Each row was made from one small tree. The marks that hang from a mark follow it in brackets, in alphabetical order. Every link used is in the known rows. Write each row's tree.
Known rows
vikalo[feki]: [ 2.14  0.83  0.26 -1.14  2.66  2.78  0.98 -0.87  3.22 -2.37 -0.65  2.00
  4.14  3.48 -2.06  1.94  0.22 -0.03 -2.82 -0.70  0.35 -5.75  2.95  5.32]
zuvad[samad[varurek[feki luno[vikalo]]]]: [ 3.26  1.64  1.61  0.28  3.52  1.27  3.03 -4.14  2.54  1.07  1.00  0.01
 -0.42  3.68 -3.24  1.87  2.21  0.05  2.08 -3.35 -1.94 -1.13  5.76 -0.45]
feki[samad]: [ 2.09  1.56 -1.30 -1.45  1.78  0.83  0.77  1.25  2.29 -3.09 -2.02  1.40
  4.51  0.72  1.29  3.91  1.27 -3.06 -1.40 -1.96  1.70 -3.86  2.44  3.15]
luno[feki samad[varurek]]: [ 0.28  4.12 -0.90 -1.56 -0.52  3.15 -1.62 -3.15  5.13  0.25  1.00 -1.86
  0.54 -0.64 -1.46  2.58 -0.74 -0.53 -2.53 -0.74 -2.01 -6.01  2.37  2.15]
mitipo[feki[samad] vikalo[varurek]]: [ 3.21 -0.69 -1.99 -2.79  3.33  0.87  5.97 -0.62 -3.16 -6.44 -2.97 -0.55
  5.25  2.90 -1.20  2.89  2.29 -0.10 -1.66 -3.67  1.72 -5.71  2.88  3.00]
luno[mitipo]: [ 2.31  5.69 -0.56 -1.36  2.28  1.36  0.39 -2.44  4.82 -2.22  1.57  0.49
  0.06  3.86 -0.47  3.60 -0.88 -2.30 -1.33 -1.94  1.24 -3.11  1.77  4.12]
zuvad[samad[varurek[feki]]]: [ 2.43  2.50  0.56 -0.12  3.58  0.62  3.16 -3.33  1.20  0.48  1.02 -0.66
  0.96  2.84 -2.65  2.58  1.18 -0.79  1.00 -2.03 -1.79 -2.80  4.49 -1.06]
vikalo[varurek[feki luno[mitipo] samad zuvad]]: [ 1.39  2.00  3.69 -2.01 -0.62  2.81 -0.11 -3.41 -2.55 -2.24 -0.73  1.98
 -4.50  4.07 -2.58  2.26 -0.19 -3.70 -3.05 -2.44  2.69  3.76  3.26  5.62]
varurek[feki[vikalo] samad]: [ 0.87 -1.37  0.91 -0.09 -0.41  2.70  1.61 -3.48  1.02 -1.67 -1.75 -0.51
  1.86  3.48 -3.13  2.65 -0.81 -2.21 -3.09 -1.65  0.88 -1.15  2.57  2.83]
mitipo[feki varurek]: [ 1.72 -1.58 -1.22 -3.57  3.66  2.79  3.36 -1.87 -0.12 -1.67  0.56 -0.57
  5.30  3.32 -1.73  3.83  0.33 -1.05 -1.11 -0.47  1.40 -5.78  1.41  2.65]
varurek[luno zuvad]: [ 2.14  0.61  3.16 -3.34  3.19  0.58  1.73 -0.43  2.18  0.29 -1.29  5.52
 -1.04  3.65 -0.26  1.81  1.41 -2.60 -0.43 -2.24  2.18  2.63  5.53  3.61]
luno[mitipo vikalo[feki]]: [ 3.68  6.02 -0.22  0.65  2.09  3.90 -0.47 -4.09  6.64 -1.68  2.59 -0.69
 -0.90  5.45 -1.99  3.07 -0.86  0.24 -2.20 -2.14 -0.25 -5.12  1.37  7.42]
samad[varurek[luno[mitipo[feki]] zuvad]]: [ 1.04  1.95  3.03 -2.67  2.13  1.71  2.32 -3.46  1.09  0.96  0.33  3.15
 -2.23  3.42 -1.87  3.03 -0.77 -1.13  0.32 -4.08  0.98  0.14  3.29  1.28]
samad[varurek[luno]]: [ 1.86 -0.03  1.29 -1.89  1.91  0.97  1.53 -1.79  2.62  0.55 -0.63  2.48
  2.74  1.97 -2.55  1.61  0.91 -0.72  1.40 -3.24 -0.08 -2.03  4.35 -0.72]
mitipo[feki[samad[varurek[luno zuvad]]] vikalo]: [ 2.42 -2.23  0.75 -2.98  3.98  0.83  6.38 -1.81 -1.64 -3.21 -2.92  2.22
  2.02  2.96 -1.37  3.01  1.72  0.07  0.09 -4.96  0.72 -2.51  4.17  1.14]
zuvad[samad[varurek[feki[vikalo] luno]]]: [ 2.11 -0.08  1.31 -0.22  2.79  1.04  3.95 -2.87  1.65  0.84 -0.99  0.79
  2.24  3.00 -3.49  1.88  1.68  0.19  1.31 -3.10 -0.90 -1.89  5.51 -1.58]
varurek[luno]: [ 2.33  0.09  1.20 -2.38  2.96  0.81  1.51 -0.79  3.77 -1.43 -1.21  3.66
  2.16  3.20 -1.11  1.31  1.98 -1.56  0.28 -2.81  1.52 -0.75  5.54  2.59]
feki[samad[varurek] vikalo]: [ 1.15 -0.97 -1.80 -0.60 -0.51  1.29  2.32  1.42  1.72 -1.32 -4.13  0.54
  8.54 -0.22 -0.81  3.83  0.15 -1.16 -1.11 -2.48  1.44 -5.91  1.34 -0.60]
mitipo[varurek[feki] vikalo]: [ 3.62 -2.18 -1.03 -3.08  3.79  2.27  3.50 -2.48  0.91 -3.06  0.63 -0.02
  3.27  3.55 -3.78  2.45  2.12 -1.82  0.45  0.32 -0.81 -3.55  1.70  1.33]
varurek[feki[vikalo] luno[mitipo] zuvad]: [ 1.01  1.35  3.85 -1.87  1.28  3.12  2.09 -3.44  3.08 -0.29 -1.22  4.34
 -3.82  4.56 -1.78  2.84 -0.03 -2.02 -1.13 -3.34  2.22  2.48  2.10  4.12]
luno[samad varurek[feki zuvad]]: [ 3.19  5.90 -0.73 -3.12 -0.66  4.16 -0.31 -2.87  1.02 -0.29  0.20 -1.38
 -3.67 -0.62 -1.87  2.67 -0.46 -4.22 -2.75 -0.85 -0.65 -2.00  1.33  3.87]
mitipo[vikalo]: [ 4.12  0.81 -1.21 -2.21  4.46 -0.42  4.23 -1.17  2.66 -3.36 -0.57  1.07
  3.54  3.96 -1.85  1.47  1.76 -0.96  0.00 -1.64 -0.22 -3.42  4.50  1.64]
samad[varurek[luno[feki mitipo vikalo] zuvad]]: [ 1.41  3.86  2.75 -2.00  1.08  2.89 -0.21 -3.92  4.28  2.38  2.02  1.26
 -4.15  3.33 -1.19  2.88 -0.65 -0.51  0.33 -3.47 -0.61 -0.63  2.84  2.70]
vikalo[feki varurek[luno zuvad[samad]]]: [ 2.59  0.63  2.76 -2.02  2.26  2.26  2.01  0.28 -2.19 -1.71 -2.29  3.65
  1.58  4.03 -2.85  0.85  1.86 -0.21 -3.09 -0.96  2.03 -1.28  5.92  6.01]
varurek[feki[samad] luno]: [ 1.39 -0.95  2.22 -1.43  1.67  2.58  0.85 -1.75  2.44 -3.09 -2.19  3.54
  0.13  1.70 -0.49  2.76  2.91 -2.28  0.13 -3.89  1.18 -0.09  3.05  3.24]
mitipo[feki[samad] varurek[luno zuvad] vikalo]: [ 2.58 -5.02  0.70 -4.92  4.21  2.05  5.69 -0.27 -2.94 -3.34 -2.63  3.12
  2.76  3.42 -1.64  3.68  2.39 -1.51 -0.48 -2.14  2.31 -1.19  3.89  3.04]
feki[samad[varurek[luno zuvad]] vikalo]: [ 0.93 -1.95  0.61 -1.51 -0.42  1.33  2.54  1.68  0.92 -0.19 -4.89  3.41
  5.68  0.28 -0.77  3.44  0.50 -1.62 -0.82 -3.13  2.31 -2.07  2.74  0.09]

Write each row's tree
[ 1.04 -0.52 -0.55 -1.32 -0.33  1.15  2.52  1.74  0.70 -0.20 -4.11  1.81
  6.33  0.00 -0.31  4.09 -0.26 -1.92 -1.53 -2.16  1.78 -3.82  1.34  0.01]  feki[samad[varurek[zuvad]] vikalo]
[ 2.63  6.67 -0.85 -1.49 -0.59  3.78 -2.06 -2.88  4.03 -0.03  1.70 -3.08
 -2.01  1.25 -0.64  2.23  0.47 -0.90 -4.06 -0.23 -0.66 -4.06  2.34  6.90]  luno[feki samad vikalo[varurek[zuvad]]]
[ 1.07  0.18  1.47 -1.58  0.87  2.45  2.38 -0.52  0.67 -1.22 -2.83  2.52
  0.99  1.71  0.26  4.20  0.61 -3.01 -2.31 -1.83  1.78 -0.64  0.53  3.28]  varurek[feki[samad vikalo] zuvad]
[ 0.22  4.29 -1.11 -3.16  1.04  4.12 -1.83 -2.70  4.79 -1.30  3.35 -1.91
 -0.27  2.87 -0.18  4.76 -1.58 -1.79 -2.18  0.38  0.60 -5.97 -0.23  5.16]  luno[feki mitipo[varurek]]
[ 3.87  3.41 -0.88 -0.27  1.13  2.66  0.53 -2.01  1.90 -2.44  0.40 -1.91
  1.96  2.67 -1.01  2.63  2.35 -1.40 -0.94 -2.43  0.25 -3.88  1.16  4.41]  luno[vikalo[varurek[feki[samad]]]]
[ 0.30 -0.27  4.80 -1.11 -0.88  3.33  1.06 -4.29  0.83 -0.60 -1.73  3.46
 -5.38  4.96 -2.85  2.99 -1.56 -3.27 -3.09 -3.12  2.66  5.33  3.53  5.03]  varurek[feki[vikalo] luno[mitipo] samad zuvad]
[ 0.66 -0.82  2.78 -1.01 -0.28  2.39  1.95 -2.93 -0.64 -0.02 -1.82  1.38
 -1.40  3.80 -2.20  3.05 -1.36 -3.32 -3.69 -1.00  1.43  2.30  2.79  3.82]  varurek[feki[vikalo] samad zuvad]
[ 3.35  4.85 -0.12 -3.19  2.06  2.77  2.39 -2.21 -0.99  0.17  0.94 -1.36
 -2.95  1.88 -1.16  3.08  0.12 -3.29 -0.70 -1.58 -0.35 -1.80  2.72  2.42]  luno[varurek[feki zuvad[samad]]]
[ 3.66  6.33 -1.98 -3.56 -0.43  2.89 -0.30 -0.85  1.19 -0.03 -0.40 -1.13
 -1.36 -0.80 -1.21  2.54 -0.82 -4.27 -3.08 -0.40  0.19 -2.67  2.78  3.72]  luno[samad varurek[zuvad]]
[ 3.46  4.99  0.76  0.21  0.44  3.12 -0.23 -5.14  4.58  1.91  1.70 -1.06
 -2.85  1.36 -3.01  2.24  0.47 -1.55 -0.86 -1.84 -2.47 -1.28  2.21  2.44]  luno[samad[varurek[feki zuvad]] vikalo]
[ 2.60 -0.91  4.47 -0.88  0.91  2.94  0.03 -2.44  1.34  0.55 -0.88  3.70
 -3.26  5.34 -2.51  1.57 -0.06 -1.66 -2.93 -2.13  1.50  3.58  6.75  7.20]  varurek[luno[vikalo[feki]] samad zuvad]
[ 1.47 -0.30  0.35 -1.52  0.88  1.12  0.78  0.36  1.65 -1.50 -2.54  2.50
  4.03  0.03 -0.36  3.21  1.54 -2.02  0.35 -3.48  0.99 -2.73  3.28  0.57]  feki[samad[varurek[luno]]]
[ 3.31  4.87  2.93 -0.69  0.95  3.86 -0.99 -3.60  5.70  0.02  0.46  3.52
 -5.49  4.16 -2.32  2.04 -0.01 -1.38 -2.84 -2.31  0.83  1.53  4.49  8.12]  varurek[luno[mitipo samad vikalo[feki]] zuvad]
[ 1.03 -1.21  3.38 -1.92  1.00  2.34  2.81 -2.77  1.18  1.76 -1.74  3.36
  0.18  2.45 -3.18  2.04  0.45 -0.97  0.61 -3.19  0.08  0.46  2.63 -0.57]  samad[varurek[feki[vikalo] luno zuvad]]
[ 3.32  8.35 -2.11 -2.98 -1.27  5.33 -2.28 -3.29  4.57  1.54  2.67 -4.65
 -4.54 -0.23 -0.21  2.95 -1.14 -1.89 -3.33 -0.78 -1.72 -5.03  1.86  6.35]  luno[feki samad varurek[zuvad] vikalo]
[ 0.24 -1.16  0.31 -2.27  0.52  2.55  0.73  0.37  4.19 -1.91 -3.05  2.32
  3.87  1.37  0.43  2.65  1.39 -0.37 -1.51 -2.97  1.95 -3.72  3.96  3.50]  varurek[luno[feki[samad vikalo]]]
[ 1.14 -1.80  1.15 -3.79  2.36  2.45  1.79  0.09  1.10  1.41 -0.57  1.97
  2.33  2.94 -1.41  2.98  1.02 -1.53 -1.09  0.83  1.52 -1.22  4.61  2.75]  mitipo[varurek[luno[feki[vikalo]] zuvad[samad]]]
[ 4.60  6.43 -1.02 -2.92  2.32  2.91  3.08 -2.32  0.00 -2.18  0.93 -1.09
 -3.54  4.08 -2.55  3.07 -1.31 -1.75 -2.09 -1.69 -0.03 -3.49  3.32  4.87]  luno[mitipo[vikalo[feki]] varurek[zuvad[samad]]]
[ 1.24 -0.26 -0.46 -0.67  0.67  2.66  2.09 -0.91  2.49 -2.85 -2.86  0.70
  4.47  1.39 -0.66  3.71  1.19 -1.89 -1.58 -2.33  1.15 -4.06  0.35  2.26]  varurek[feki[samad vikalo]]
[ 0.72  4.51 -0.05 -2.43  0.89  2.51  0.45 -2.41  2.96 -2.46  0.83 -0.57
 -2.51  2.07  0.50  4.90 -1.16 -1.16 -1.68 -2.78 -0.22 -4.26  0.92  3.62]  luno[feki[samad[varurek[zuvad]]] mitipo[vikalo]]
[ 3.44 -0.79 -0.82 -1.44  3.33  1.57  3.28  0.04  1.67 -4.99 -2.55  2.03
  4.79  3.16 -1.99  2.20  1.81 -0.09 -1.94 -1.69  0.02 -5.43  3.74  4.22]  mitipo[vikalo[feki[samad]]]
[ 3.58 -0.15 -0.25 -1.69  1.82  0.94  3.33 -2.48 -1.92 -4.68 -1.16 -0.74
  1.87  4.02 -3.76  1.18  1.58 -1.78 -1.72 -1.64  0.24 -1.70  4.00  2.69]  mitipo[vikalo[varurek[feki samad]]]
[ 2.34  3.08  2.64 -1.41  4.20  1.00  3.06 -3.02  0.54  0.45  0.86  1.82
 -3.31  4.04 -0.78  3.15  1.25 -2.57 -0.74 -1.27 -0.26  1.33  4.09  2.86]  varurek[feki zuvad[samad]]
[ 2.86 -2.03  1.51 -2.87  1.91  3.74  0.08  0.30  1.53  0.00 -0.64  3.26
  2.07  2.90 -1.51  3.19  1.69 -2.18 -1.11 -0.02  1.65 -0.89  2.98  5.37]  mitipo[varurek[luno[vikalo[feki[samad]]] zuvad]]
[ 1.47 -0.26  3.64 -2.43 -0.26  2.26  0.58 -2.24 -3.21 -1.75 -1.65  2.40
 -2.25  3.46 -2.64  1.50  0.92 -3.42 -2.64 -1.93  2.32  3.42  4.22  4.72]  vikalo[varurek[feki luno samad zuvad]]
[ 4.98  7.24 -1.20 -1.82 -0.55  4.94 -0.64 -4.33  3.05  0.80  1.91 -3.20
 -4.92  0.40 -2.12  2.60 -0.01 -3.15 -1.91 -1.57 -1.79 -2.22  1.34  4.97]  luno[samad varurek[feki zuvad] vikalo]
[ 1.24  0.10  0.31 -0.73  0.94  2.34  2.50 -3.04  2.30  0.33 -0.63 -0.19
  3.61  1.79 -3.23  2.47 -0.06 -0.49  0.25 -2.52 -1.05 -4.50  0.87 -1.39]  samad[varurek[feki[vikalo]]]
